Each row was made from one small tree. The marks that hang from a mark follow it in brackets, in the order of their numbers. Every link used is in the known rows. Write each row's tree.
In the rows, 128 means zero.
Known rows
Z479{Z965{Z580 Z772 Z949}}: [138 133 140 123 140 107 139 131 133 126 109 133 130 194 128 134 129 121
 107 128 110 114 127 117 125 123 128 143 129 102 154 121 166 129 114 118
 148 158 130 145 130 142 123 139 158 126]
Z867{Z479{Z965} Z866 Z949}: [134 137 105 162 133 102 151 125 128 120  97 123 143 119 117 151 118 121
 120 127 143 128  94 155 121 125 130 133 125 140 161 139 111 129 128 117
 121 135 135 119 132 145 146 147  97 123]
Z965{Z479 Z642 Z772 Z866}: [127 129 134 104 141 121 124 135 145 124 141 153 133 179 124 135 143 146
 109 126  89 123 132 126 129 126 135 140 141  76 142 134 252 134 137 149
 130 179 130 152 150 134 116 157 206 131]
Z580{Z893{Z808{Z965{Z949{Z867}}}}}: [137 134 145 119 152 117 155 125 132 118 128 139 132 118 128 115 153 123
 120 127 124 120 142 128 141 122 129 138 121 116 125 123 134 130 133 108
 115 138 127 122 131 138 122 119 118 126]
Z580{Z965{Z479 Z642}}: [130 122 126 124 129 138 146 130 131 131 128 146 129 138 125 123 127 137
 134 128 108 113 150 112 128 131 134 129 122 137 136 153 184 128 141 128
 122 154 131 133 144 125 124 136 166 128]
Z949{Z867{Z479{Z965{Z642}} Z866}}: [116 128 130 157 144 104 131 128 120 129 117 127 138 133 127 141 151 123
 126 133 126 130 107 152 118 134 132 128 131 120 151 149 100 132 135 106
 131 125 134 121 129 133 142 122 149 130]
Z642{Z867{Z479 Z949}}: [136 126 117 129 118 114 134 125 129 129 109 128 133  98 116 138 112 130
 126 132 138 126 104 129 124 120 128 120 121 147 141 133 126 131 150 115
 117 148 127 120 122 140 130 149 114 123]
Z866{Z867{Z949{Z893{Z580}}}}: [156 144 117 125 140 113 136 129 128 123 111 119 140 131 125 132 128 117
 133 127 129 124 119 135 123 122 134 132  96 133 125 136 162 135 132 119
 122 128 126 129 136 136 128 146  98 126]
Z893{Z580{Z965} Z808 Z949{Z867{Z479}}}: [133 120 138 170 142 108 150 130 116 136 119 128 123  83 127 106 129 106
 135 128 132 111 137 104 133 126 144 138 104 127 126 146 115 131 125 100
  90 153 126 120 149 128 130 108  71 130]
Z479{Z867 Z965}: [134 130 125 136 150 113 154 130 140 107 116 122 138 133 140 139 134 132
 134 125 115 120 117 134 120 133 131 144 141 128 145 100 114 129 121 114
 121 131 128 142 131 138 134 138 143 122]
Z141{Z965{Z866{Z867}}}: [162 129 143 136 134 116 111 131 131 118 128 122 135 154 119 130 131 122
 144 126 109 122 122  90 148 127 128 136 125 119 127 106 198 136 127 130
 144 130 123 138 145 122 126 131 106 132]
Z893{Z580{Z965{Z479 Z949}}}: [139 128 140 138 138 140 166 128 128 147 120 139 122 148 126 120 130 129
 109 125 102 112 142  98 132 121 135 126 114 133 132 153 165 129 122 123
 124 155 131 125 154 126 136 132 137 126]
Z808{Z893{Z949} Z965{Z479}}: [123 129 131 115 148 143 153 117 125 118 136 135 133  84 114 128 128 155
 160 119 140 129 120 163 131 140 133 141 106 132 104 126 110 129 121 130
 137 134 119 136 124 133 132 130  91 127]
Z866{Z965{Z580 Z642{Z867}}}: [120 129 139 116 135 131 118 129 107 133 123 141 137 143 118 116 125 121
 103 127 129 112 141 124 122 133 130 128 126 114 133 134 146 118 144 116
 145 136 131 138 129 136 119 138 147 123]
Z141{Z965}: [141 125 140 139 122 126 124 128 131 120 132 123 129 140 120 129 126 124
 143 128 121 124 121  97 139 136 123 127 131 129 134 115 154 129 127 122
 142 137 124 130 134 123 128 120 117 129]
Z893{Z580 Z949{Z965{Z479 Z642 Z866}}}: [137 129 140 150 133 118 156 126 103 131 135 140 125 102 126 123 117 138
 109 128 116 113 132 105 134 131 140 131 105 104 126 123 188 132 123 129
 116 161 134 135 160 131 122 129 107 128]
Z141{Z867}: [117 123 141 119 125 134 140 128 126 126 136 125 128 129 128 124 126 130
 120 129 134 121 127 118 124 130 124 135 131 129 131 135  99 135 142 122
 121 114 129 125 131 134 133 122 148 124]
Z893{Z580{Z965{Z642}} Z808 Z949{Z867}}: [131 116 139 164 144 111 146 131 111 135 132 135 126  88 129  99 134 107
 128 128 133 107 146 104 131 130 146 134 108 115 118 144 149 131 128 100
  85 158 124 126 154 129 126 102  89 127]
Z867{Z866 Z949}: [136 133 110 139 132 119 137 131 120 129 115 133 144 108 120 132 122 120
 126 126 145 127 110 143 123 125 128 123 122 136 134 143 126 127 129 121
  98 132 130 120 135 136 140 136  94 121]
Z580{Z893{Z808} Z965{Z479{Z867} Z772 Z949}}: [151 136 142 102 154 125 178 136 154 126 116 154 132 155 132 119 140 127
 122 129  83 100 162  95 141 111 129 152 107 127 143 141 175 129 138 110
 107 183 125 131 149 132 120 146 163 127]
Z642{Z867{Z866{Z965} Z949}}: [129 132 121 125 131 126 150 128 106 139 111 132 141 107 117 128 117 125
 119 128 147 119 108 127 128 119 125 116 118 131 131 133 112 124 147 113
 108 143 121 117 125 140 138 139  97 121]
Z808{Z893{Z949{Z867 Z965{Z642}}}}: [121 122 129 140 140 125 117 125 116 125 138 134 133  85 123 129 129 136
 150 132 134 123 122 148 123 139 134 132  94 133 117 132 138 129 125 121
 142 120 122 135 123 122 125 126 101 126]
Z867{Z866{Z965{Z949}}}: [121 140 134 135 143 133 144 128 107 141 121 133 139 155 124 130 130 124
 109 126 132 117 131 135 131 121 126 129 114 116 121 141  95 123 129 125
 139 133 122 117 138 130 138 127 120 129]
Z867{Z866{Z965} Z949}: [128 141 119 134 138 126 147 129 112 131 109 132 148 120 117 130 119 118
 126 125 150 124 112 141 127 124 126 128 116 125 133 147 110 121 128 120
 108 130 126 117 131 137 139 139  84 121]
Z808{Z893{Z949} Z965{Z772}}: [114 127 135 115 149 126 139 120 129 125 134 133 136  96 116 128 129 140
 151 121 140 123 124 167 133 137 131 145 102 132 110 121 107 128 120 127
 139 136 117 142 112 135 132 135 100 132]
Z866{Z965{Z479 Z949{Z867}}}: [126 147 154 108 141 140 155 127 122 134 118 137 132 180 125 131 131 137
 135 130 116 127 129 118 130 123 126 135 113  94 119 158 114 127 126 120
 146 148 119 116 135 129 119 133 142 128]
Z893{Z949}: [139 132 128 134 120 115 134 127 116 125 132 129 130 104 128 122 108 131
 142 130 140 124 128 121 130 130 131 137 114 124 111 120 101 132 124 126
 112 152 122 130 137 127 121 123  91 131]
Z965{Z580 Z642 Z772{Z867{Z479 Z866}} Z949}: [116 127 130 127 139  97  82 133 132 139 134 155 147 165 115 134 144 120
  76 131  89 105 151 135 104 132 130 141 126 107 143 154 187 131 149 114
 154 183 140 150 152 134 117 159 232 129]
Z772{Z867{Z866 Z949} Z965}: [132 136 116 150 140 124 139 121 120 125 125 125 143  81 118 138 130 116
 142 129 130 140 112 121 112 135 127 137 117 126 127 122 143 126 156 113
  93 139 132 124 126 133 142 146 125 119]
Z949{Z867{Z866{Z965}}}: [115 134 142 138 147 124 134 131 109 139 120 130 140 133 128 127 150 120
 136 131 131 130 117 138 125 131 127 125 122 112 131 154  82 126 130 109
 121 115 127 115 124 126 139 116 127 130]
Z772{Z867{Z479{Z965{Z580 Z642 Z949}} Z866}}: [110 131 115 160 139 106 120 123 115 129 128 128 146 108 121 144 141 127
 110 129 114 118 126 136 111 136 131 137 136 123 144 136 116 132 144 115
 142 144 137 127 143 130 136 144 163 128]
Z866{Z965{Z479 Z772 Z949{Z867 Z893{Z580}}}}: [116 153 157 108 149 135 164 129 124 138 115 139 132 202 128 135 143 130
 129 130 107 123 130 121 127 124 127 135 103  85 130 160 125 126 124 122
 150 167 120 117 129 131 124 142 165 131]
Z965{Z772{Z867} Z866}: [121 130 134 122 143 109 108 133 135 133 133 133 139 136 126 135 146 126
 130 128  97 126 131 111 135 123 130 144 137  95 136 121 182 134 129 141
 123 150 128 140 132 124 125 157 160 136]
Z867{Z866{Z965{Z479 Z580 Z642 Z772 Z949}}}: [119 139 134 120 146 131 139 133 112 140 123 147 141 176 119 130 134 127
  92 125 116 112 136 136 122 126 127 134 119 101 137 150 140 121 135 123
 142 158 129 133 145 135 133 138 165 127]
Z965{Z642{Z867{Z949}} Z866}: [142 118 127 127 133 110 104 131 126 123 135 146 139 126 119 125 134 132
 113 129 121 119 126 124 131 123 137 120 137 110 122 121 240 135 148 134
 115 148 129 140 143 136 118 147 148 123]
Z893{Z580 Z808{Z965{Z772{Z867{Z479 Z866}}}}}: [102 123 133 153 158 121 152 124 125 134 127 124 129  97 120 121 151 112
  98 117 129 116 132 136 131 128 137 137 129 109 135 129 128 126 130 110
 114 141 129 126 136 143 141 121 117 128]
Z580{Z965{Z642}}: [129 119 127 134 129 129 127 130 128 134 127 141 132 130 126 119 127 125
 130 129 117 109 154 115 130 130 134 127 119 148 132 146 175 127 140 125
 124 139 131 133 136 125 126 132 155 128]
Z808{Z893 Z965}: [114 123 132 122 153 141 133 117 131 122 133 130 133  95 115 129 142 140
 147 119 140 129 124 172 132 138 131 133 113 144 111 125 119 125 123 127
 149 103 123 136 110 133 138 131 106 126]
Z479{Z867}: [134 126 126 124 142 122 123 133 144 118 128 129 138 113 135 131 134 131
 134 126 112 124 130 137 119 132 129 137 132 143 126 117 107 127 133 117
 113 127 130 138 135 128 130 140 149 125]
Z772{Z867{Z479 Z949{Z893{Z580 Z808{Z965}}}}}: [111 133 112 154 139 110 126 119 127 118 123 121 142  67 118 140 143 121
 144 127 129 130 121 138 115 138 134 133 123 134 132 142 117 133 142 115
 117 140 136 114 127 132 131 150 121 126]
Z580{Z965{Z479 Z642 Z772 Z866}}: [134 123 134 115 138 128 135 135 140 134 126 151 131 163 124 125 135 134
 130 128  91 111 150 104 137 124 136 137 124 117 143 148 231 130 137 140
 122 166 131 143 145 126 123 151 182 132]

Write each row's tree
[140 131 135 134 133 130 137 129 128 136 115 138 128 159 130 125 131 121
 146 132 112 110 156 108 136 121 131 126  98 150 118 152 152 130 130 126
 136 147 127 118 133 120 127 133 142 131] : Z580{Z965{Z949{Z893}}}
[129 135 130 129 129 115 153 130 112 124 126 135 133 101 130 136 110 139
 137 131 122 117 125 120 129 131 128 141 100 115 132 123 115 128 130 123
 113 162 127 132 140 131 122 134 114 132] : Z893{Z949{Z965{Z479{Z867{Z866}} Z772}}}
[129 141 137 146 144 111 121 128 123 132 118 134 134 170 130 142 156 122
 135 137 116 126 127 145 122 126 129 120 102 126 119 159 110 135 133 116
 148 144 129 107 131 125 132 127 159 132] : Z965{Z949{Z867{Z479 Z866} Z893}}
[120 121 145 127 138 119 118 132 110 124 123 147 129 118 124 130 149 132
 128 136 103 123 130 126 116 144 132 122 115 107 155 157 187 126 142 104
 134 124 148 134 133 129 114 126 179 125] : Z949{Z867 Z965{Z479 Z580 Z642}}
[110 133 108 159 131 109 124 122 115 128 119 125 148  59 117 149 128 126
 131 131 126 126 114 134 116 134 128 132 119 138 147 145 110 130 146 116
 120 131 138 114 134 129 135 153 123 126] : Z772{Z867{Z479 Z866 Z949{Z965}}}
[117 138 136 121 133 105 120 128 145 139 128 134 137 162 124 146 133 129
 114 133  98 120 134 121 121 121 124 143 117 108 132 145 132 136 135 123
 149 177 123 128 135 129 119 156 189 134] : Z965{Z772{Z867{Z479}} Z949}
[145 131 137 118 130 139 154 130 135 138 117 143 126 160 126 126 122 136
 141 130 102 113 149 100 135 119 130 132 109 138 126 157 162 131 130 126
 129 159 126 123 145 122 123 136 150 129] : Z580{Z965{Z479 Z949}}
[120 126 129 126 135 130 141 128 123 116 132 141 130 110 129 142 131 147
 120 131 105 117 134 130 121 138 131 128 116 119 145 129 184 126 144 122
 135 137 137 135 140 133 117 140 175 124] : Z949{Z965{Z479{Z867} Z642}}
[134 125 131 128 138 119 139 126 116 111 128 133 127  85 120 109 122 125
 142 121 146 120 138 130 133 134 137 147 120 106 108 118 119 129 128 114
 100 153 125 133 140 139 115 110  75 128] : Z893{Z808{Z965{Z479 Z580}} Z949}
[169 141 147 113 140 137 151 126 137 122 118 146 122 168 120 127 130 125
 116 130  99 132 136 105 122 124 127 143 109 117 131 123 192 124 145 116
 126 159 138 140 138 136 124 141 159 120] : Z772{Z965{Z479 Z580{Z893} Z949}}
[176 144 147 117 146 131 145 127 140 122 119 134 124 184 122 139 128 132
 134 129  98 137 125 106 133 114 132 146 101 101 112 116 222 134 144 133
 130 153 124 138 145 134 124 146 143 126] : Z772{Z965{Z479 Z866{Z867} Z949}}
[139 134 136 126 131 112 141 131 118 121 126 137 131 109 129 134 113 140
 143 131 113 119 127 111 136 128 131 145 104 108 128 116 149 131 126 130
 113 161 127 137 142 129 115 141 114 134] : Z893{Z949{Z965{Z479{Z867} Z772 Z866}}}
[113 126 121 129 138 108  98 134 126 138 119 136 141 121 117 133 139 112
 105 127 103 118 133 127 111 133 126 144 133 123 161 142 124 124 139 116
 133 147 144 144 130 130 134 155 174 132] : Z965{Z580 Z772{Z867{Z479 Z866}}}
[147 129 137 137 157 100 130 132 146 106 126 138 143 172 137 139 143 137
 115 127  96 111 131 132 124 126 137 144 141 106 129 102 197 137 125 123
 134 151 127 150 153 139 121 147 178 122] : Z479{Z867 Z965{Z642 Z866 Z949}}
[122 146 145 126 143 134 139 126 117 127 119 130 131 174 128 128 133 120
 130 129 132 119 142 124 134 122 128 132 104 106 110 139 119 124 127 126
 153 140 117 113 126 130 119 130 123 128] : Z866{Z965{Z949{Z893{Z808}}}}
[141 128 125 128 124 116 121 130 124 119 107 135 134  98 118 130 113 119
 134 130 133 124 121 123 125 130 128 126 111 138 146 139 173 124 128 117
 114 121 141 130 126 136 118 145 101 119] : Z867{Z949{Z965{Z580}}}
[154 127 129 118 131 135 134 127 129 119 123 145 126 133 114 126 124 126
 117 129 116 133 123 119 110 135 131 131 121 119 138 121 217 122 163 115
 112 158 139 148 132 143 125 144 167 115] : Z772{Z965{Z479 Z580 Z642{Z867{Z949}}}}
[107 130 138 156 150 116 125 129 103 115 117 124 124 107 137 135 167 110
 164 138 128 126 130 133 128 139 133 116  92 114 137 142 146 127 138 105
 131 107 135 103 107 126 123 110 128 131] : Z949{Z867 Z893{Z808} Z965}
[137 133 153 136 132 109 122 132 139 131 124 131 135 181 119 140 138 120
 133 133 104 119 118 102 136 128 121 133 119 114 141 137 146 134 128 111
 152 164 121 127 137 126 129 127 155 134] : Z141{Z965{Z772 Z949{Z867{Z479 Z866}}}}
[134 140 119 144 137 124 133 119 127 116 126 123 138  89 122 139 135 115
 161 131 127 143 118 118 112 139 128 135 111 127 123 120 157 128 155 117
 102 143 133 123 116 130 132 150 134 120] : Z772{Z867{Z949{Z893}} Z965}
[142 123 150 134 128 124 138 132 111 120 134 134 138 128 116 113 129 118
 115 127 124 105 129  84 133 137 118 140 129 136 146 120 116 132 144 106
 124 130 137 134 149 131 140 113 125 123] : Z141{Z867{Z866} Z965{Z580{Z893{Z949}}}}
[142 118 138 138 124 119  94 131 126 116 137 136 134 142 115 120 133 118
 121 127 114 115 135 101 127 144 127 127 139 127 141 119 199 127 136 116
 148 142 136 148 143 126 121 124 151 125] : Z141{Z965{Z580 Z642}}
[133 128 112 145 128 109 154 125 118 130 103 126 138 107 117 143 117 128
 115 130 143 121  95 137 124 120 128 120 125 141 152 128 114 129 147 111
 117 147 127 118 126 146 143 144 104 121] : Z642{Z867{Z479{Z965} Z866 Z949}}
[120 126 140 119 167 145 150 119 142 124 143 149 137 123 116 131 152 156
 113 117 108 116 134 170 119 139 138 134 113 129 107 137 172 130 127 120
 152 145 125 144 145 138 134 141 163 119] : Z808{Z893{Z580} Z965{Z479{Z867} Z642 Z949}}
[118 124 130 124 145 133 145 125 131 114 129 128 125 107 123 121 140 129
 135 120 138 126 133 139 135 129 134 137 133 107 120 124 135 127 133 119
 114 133 124 124 128 140 124 114 109 126] : Z893{Z808{Z965{Z479}}}
[161 130 156 115 134 120 111 137 142 124 124 145 130 202 114 130 134 127
 128 127  81 116 131  77 141 126 125 142 130  98 141 126 230 133 122 130
 152 174 131 148 154 124 117 143 159 131] : Z141{Z965{Z479 Z580 Z772 Z866 Z949}}
[118 138 132 137 143 131 137 128 107 138 128 139 142 160 123 130 133 126
  99 127 132 114 135 141 127 125 128 127 118 112 120 142 121 124 136 124
 142 139 123 122 142 133 135 127 140 127] : Z867{Z866{Z965{Z642 Z949}}}
[143 134 118 137 133  93 142 128 149 110  94 129 136 128 117 140 119 113
 120 128 129 124 107 135 122 124 130 147 127 130 174 134 154 128 126 112
 122 148 139 135 125 149 126 159 113 121] : Z867{Z479{Z965{Z580{Z893{Z808}} Z772}} Z949}
[126 133 143 140 133 112 118 128 132 125 145 136 138 172 121 136 148 123
 122 131  98 111 137  97 126 140 126 128 121 106 131 128 200 135 138 119
 158 184 124 134 144 125 122 136 188 130] : Z141{Z965{Z642 Z772{Z867} Z949{Z893{Z580}}}}
[134 118 137 124 134 124 116 131 108 123 124 150 127 118 118 131 132 138
 107 131  99 113 137 110 130 131 135 123 120 109 149 126 245 126 147 128
 139 136 146 143 143 134 113 144 164 124] : Z949{Z965{Z479 Z580 Z642{Z867} Z866}}
[146 124 134 125 136 137 143 132 132 133 117 141 127 142 126 123 129 134
 149 127 101 118 144  96 144 120 135 134 122 133 133 145 187 129 129 139
 117 140 132 130 144 120 129 142 132 131] : Z580{Z965{Z479 Z866}}
[125 129 125 137 139 121 144 127 108 138 111 133 134 109 117 129 128 121
  97 129 133 113 121 128 130 118 127 126 120 135 145 127  96 122 155 109
 130 140 129 119 128 140 139 136 114 126] : Z642{Z867{Z479 Z866{Z965{Z580{Z893{Z808}}}}}}
[152 135 134 109 144 135 180 131 141 125 117 149 134 120 132 120 135 137
 135 128  92 110 152 100 138 122 129 141 116 153 147 139 150 126 138 117
 105 153 136 131 144 125 130 145 148 126] : Z580{Z893 Z965{Z479{Z867}}}
[163 126 142 120 146 113 103 135 126 122 119 149 134 136 122 111 145 116
 109 126  99 119 146 106 140 121 133 139 134 123 140 117 205 127 124 130
 123 122 148 148 144 127 123 146 127 127] : Z965{Z580{Z893} Z866}
